What can hang from each mark
j11: j538 j712
j531: j712
j658: j141
j670: j80 j538 j658 j712
j712: j11 j670
j538: j531 j670
j80: j670
j141: j80 j658

Known rows, with every way that one mark hangs from another
j712(j11 j670(j80)): -42; 46; -30; 26; 56; -37; 22; 68; 17; -18; -19; -9; -12; -22; 68; -1; -1; -9; -4; 39; -52; -32
j712(j11 j670(j80 j538 j658)): -55; 54; -41; 17; 68; -37; -10; 49; 11; -28; -31; -25; -4; -32; 105; 19; -3; -18; -15; 44; -66; -21
j538(j531): -29; 24; -13; 17; 23; -35; 23; 26; 7; -26; -15; -13; 15; -29; 26; 3; 41; -11; 6; -11; 40; -36
j658(j141(j80(j670))): 3; 54; -19; -8; 73; -52; 75; 3; -3; 18; -4; -12; 42; -55; 36; 55; -32; -10; 12; -18; 32; -20
j670(j538(j531) j658 j712): -35; 33; -29; -1; 40; -29; 3; 3; 16; -36; -44; -25; 28; -45; 42; 34; 58; -25; -16; 3; 28; -45
j531(j712(j11 j670(j658))): -30; 46; -24; 49; 61; -60; 17; 38; -2; -47; -1; 1; 26; -12; 89; -18; 5; -58; -24; 30; -32; -41
j712(j670(j538)): -36; 36; -13; -9; 51; -34; -4; 31; 8; -8; -2; -51; 3; -31; 65; 13; 13; 11; 3; 24; -28; -23
j11(j538(j670) j712): -22; 56; -9; 20; 25; -23; 20; 13; -28; -2; 6; 14; 39; -82; 53; -2; 33; -27; -8; 13; -20; -40
j712(j11 j670(j80 j538)): -58; 48; -38; 8; 54; -32; 15; 55; 25; -13; -17; -38; -11; -35; 78; 8; -2; 1; -12; 52; -55; -14
j538(j670(j658(j141(j80)) j712)): -2; 45; -23; -13; 99; -44; 71; 11; -34; 12; -38; 23; 45; -61; 35; 43; 1; -18; 1; 4; 21; -35
j141(j80): -2; 34; -4; -8; 57; -33; 33; 24; 18; -15; -8; 0; 23; -58; 24; 21; -7; -1; 20; 3; 1; -13
j11(j712): -34; 40; -13; 31; 30; -24; 9; 11; 8; -25; -2; 6; 19; -76; 31; -2; 13; -35; -1; 16; -2; -30
j658(j141(j80)): 0; 37; -15; 2; 76; -40; 69; 19; 2; 16; -13; -7; 24; -51; 25; 29; -30; 11; 20; -10; 20; -11
j141(j80(j670(j712)) j658): 0; 45; -14; -26; 66; -29; 33; 11; 26; -17; -47; 12; 47; -77; 15; 77; 16; -38; 16; 4; -9; -49
j538(j531 j670): -37; 25; -17; 4; 26; -39; 37; 26; -27; -14; -8; 2; 22; -37; 30; -4; 48; -16; -2; 4; 46; -34
j80(j670(j658 j712)): -6; 46; -20; 2; 61; -38; 8; 1; -8; -38; -30; 10; 39; -44; 42; 52; 30; -48; -8; 3; 12; -59
j712(j11): -38; 27; -30; 28; 45; -21; 28; 44; 15; -31; -4; -7; 7; -43; 37; -17; 4; -34; 7; 27; 10; -32
j670(j658(j141) j712(j11)): -28; 36; -48; 36; 83; -29; 52; 30; -3; -17; -40; 1; 18; -38; 44; 12; 1; -48; -3; 12; 22; -55
j712(j11(j538)): -16; 40; -24; 31; 35; -16; 28; 46; 12; -19; -4; -13; 19; -40; 54; -11; 16; -24; 8; 7; -15; -45
j658(j141(j80(j670(j538)))): -12; 55; -26; -26; 73; -45; 67; -9; 10; 24; -3; -42; 42; -67; 47; 65; -32; -2; 3; -6; 29; -2
j11(j712(j670(j658))): -34; 58; -7; 40; 47; -46; -29; 18; -5; -30; -13; -1; 21; -51; 86; 8; 13; -46; 3; 9; -44; -50
j670(j80 j712): -14; 31; -25; 3; 59; -21; 33; 36; 10; -19; -41; 17; 1; -48; 8; 33; 29; 11; -17; 27; -24; -32
j538(j531(j712(j11)) j670): -47; 32; -37; 34; 25; -51; 76; 26; -11; -34; 8; 11; 38; -35; 40; -34; 39; -58; -38; 32; 51; -31
j531(j712(j670)): -11; 36; -4; 23; 51; -60; 28; 29; -5; -25; 10; -8; 22; -10; 50; -7; 14; -10; -23; 20; -26; -30
j11(j538(j531(j712) j670(j658))): -4; 49; -11; 27; 28; -57; 38; 8; -47; -30; -8; 22; 61; -25; 72; 1; 60; -35; -41; -13; 10; -43
j538(j531 j670(j712)): -33; 25; -23; -5; 34; -31; 46; 23; -13; -14; -25; 5; 25; -43; 10; 8; 71; -21; -11; 14; 49; -54
j658(j141): -17; 25; -23; 19; 64; -34; 53; 24; -19; 7; -10; -13; 9; -30; 27; 11; -11; 8; 8; -6; 26; -24
j531(j712): -9; 25; -13; 24; 46; -44; 41; 15; -7; -35; 8; 10; 29; -34; 25; -5; 13; -15; -27; 18; 4; -15

Rows
-8; 47; -15; 6; 35; -33; 23; 18; -29; -17; -40; 12; 47; -37; 53; 23; 82; -30; -12; -12; 15; -72  j11(j538(j531 j670(j658 j712)))
-34; 43; -29; -19; 25; -34; 30; -6; 26; -18; -22; -40; 37; -51; 26; 51; 56; -28; -22; 3; 53; -47  j80(j670(j538(j531) j712))
2; 40; -7; 34; 10; -49; 49; 14; 2; -25; -1; -3; 46; -20; 42; 0; 53; -10; -31; -20; 11; -40  j11(j538(j531(j712)))
-12; 41; -36; 20; 89; -35; 47; 26; -21; -6; -59; 21; 9; -36; 36; 51; 4; 4; -19; 5; -11; -34  j670(j80 j658(j141) j712)
-36; 70; -26; 49; 71; -55; 15; 23; -20; 6; -34; 7; 9; -43; 89; 32; -13; -13; -13; 6; -55; -34  j11(j712(j670(j80 j658(j141))))
-11; 62; -23; 42; 44; -52; 47; 56; 10; -15; -4; -1; 18; -12; 83; -5; 13; -9; -40; 30; -78; -35  j531(j712(j11(j538) j670(j80)))
-12; 48; -37; 20; 46; -10; 47; 53; 26; -15; -39; 7; 10; -46; 37; 17; 29; -10; -17; 28; -42; -51  j670(j80 j712(j11(j538)))
-26; 42; -27; 17; 40; -20; 41; 47; -20; -6; 3; 1; 26; -46; 60; -19; 26; -28; -1; 24; -10; -42  j712(j11(j538(j670)))
-17; 44; -17; 28; 80; -56; 18; 31; -33; 0; -22; -18; 10; -6; 82; 20; -9; -5; 10; -11; -16; -43  j712(j670(j658(j141)))
-10; 48; -27; 19; 73; -52; 34; 1; -38; -7; -16; -4; 36; -30; 64; 47; -13; -32; -2; -22; 28; -36  j80(j670(j658(j141)))
-35; 44; -29; 23; 15; -29; 47; 43; -11; -9; -6; -9; 32; -38; 58; -19; 51; -35; -4; 4; 25; -53  j712(j11(j538(j531 j670)))
-34; 66; -19; 28; 7; -32; 34; 18; -19; 3; -20; 23; 33; -73; 55; 14; 56; -15; -27; 4; -19; -37  j11(j538(j531 j670(j80)) j712)
-23; 57; -36; 25; 56; -27; 25; 50; -36; -20; -29; 29; 22; -46; 87; 7; 17; -29; -19; 27; -51; -33  j712(j11(j538(j670(j80 j658))))
-43; 44; -47; -8; 48; -20; 35; 11; 34; -23; -13; -35; 30; -64; 38; 29; 18; -53; -17; 41; 25; -43  j80(j670(j538 j712(j11)))
-38; 43; -26; -9; 19; -40; 23; -3; 12; -18; -4; -46; 33; -47; 47; 39; 35; -23; -12; -6; 48; -28  j80(j670(j538(j531)))
-22; 38; -5; 30; 28; -70; 36; 25; 4; -27; 1; -18; 25; 0; 53; -6; 42; -15; -26; -1; 6; -42  j538(j531(j712(j670)))
-3; 64; -32; 21; 49; -27; 20; 20; 7; -30; -27; -1; 48; -44; 70; 37; 34; -71; -11; 1; -9; -78  j80(j670(j658 j712(j11(j538))))
-32; 50; -31; -9; 37; -41; 8; -11; 10; -35; -36; -29; 45; -48; 53; 62; 57; -47; -22; -4; 43; -52  j80(j670(j538(j531) j658 j712))
-32; 50; -19; -27; 35; -39; 24; -3; 32; -13; -37; -33; 49; -76; 47; 74; 21; -29; 11; -13; 20; -23  j141(j80(j670(j538(j531))) j658)
-60; 62; -17; 28; 24; -49; -29; 3; 14; -27; -19; -40; 26; -54; 97; 17; 40; -44; -9; 3; -13; -43  j11(j712(j670(j538(j531) j658)))
-19; 47; -21; 2; 70; -58; 67; 7; -37; 11; -28; 9; 45; -46; 56; 31; 6; -21; 8; -23; 47; -26  j538(j531 j670(j658(j141(j80))))
-13; 45; -13; 24; 57; -60; 35; 38; -5; -22; -7; 10; 9; -13; 54; 11; 9; 12; -38; 31; -61; -18  j531(j712(j670(j80)))
-45; 34; -30; 0; 28; -30; 24; 22; 17; -16; -31; -26; 4; -44; 40; 31; 32; 21; -21; 12; 4; -5  j670(j80 j538(j531))
-34; 48; -30; 40; 56; -56; 47; 53; 12; -29; -5; 6; 7; -16; 66; -9; -1; -19; -39; 48; -54; -23  j531(j712(j11 j670(j80)))
-33; 42; -13; 0; 64; -41; -27; 26; -6; -25; -16; -40; 11; -25; 91; 20; 12; -7; 2; 16; -40; -28  j712(j670(j538 j658))
-25; 42; -35; 13; 86; -43; 50; 28; -68; 6; -35; 30; 14; -36; 60; 31; -8; 5; -17; 13; -9; -12  j538(j670(j80 j658(j141)))
-24; 47; -25; -8; 54; -37; -9; -6; -12; -32; -11; -24; 36; -52; 75; 50; 7; -33; -12; 7; 6; -23  j80(j670(j538 j658))
-67; 41; -33; 15; 26; -40; 15; 41; 37; -17; -8; -64; 5; -24; 76; -10; 31; -27; -3; 22; 9; -40  j712(j11 j670(j538(j531)))
-47; 38; -14; -1; 26; -43; 3; 27; 19; -9; -10; -62; 8; -21; 64; 11; 42; 4; 1; 5; 4; -34  j712(j670(j538(j531)))
-57; 39; -31; 8; 50; -31; 8; 47; 25; -16; 0; -55; 1; -34; 76; -8; 5; -20; 3; 41; -25; -28  j712(j11 j670(j538))
-35; 55; -33; 9; 86; -49; 16; 30; -21; 10; -37; -31; -1; -19; 96; 46; -15; 25; -14; 11; -50; -13  j712(j670(j80 j538 j658(j141)))
-12; 48; -22; -1; 29; -27; 54; 34; -17; 2; -43; 16; 28; -40; 29; 30; 77; 9; -27; 6; -8; -54  j11(j538(j531 j670(j80 j712)))
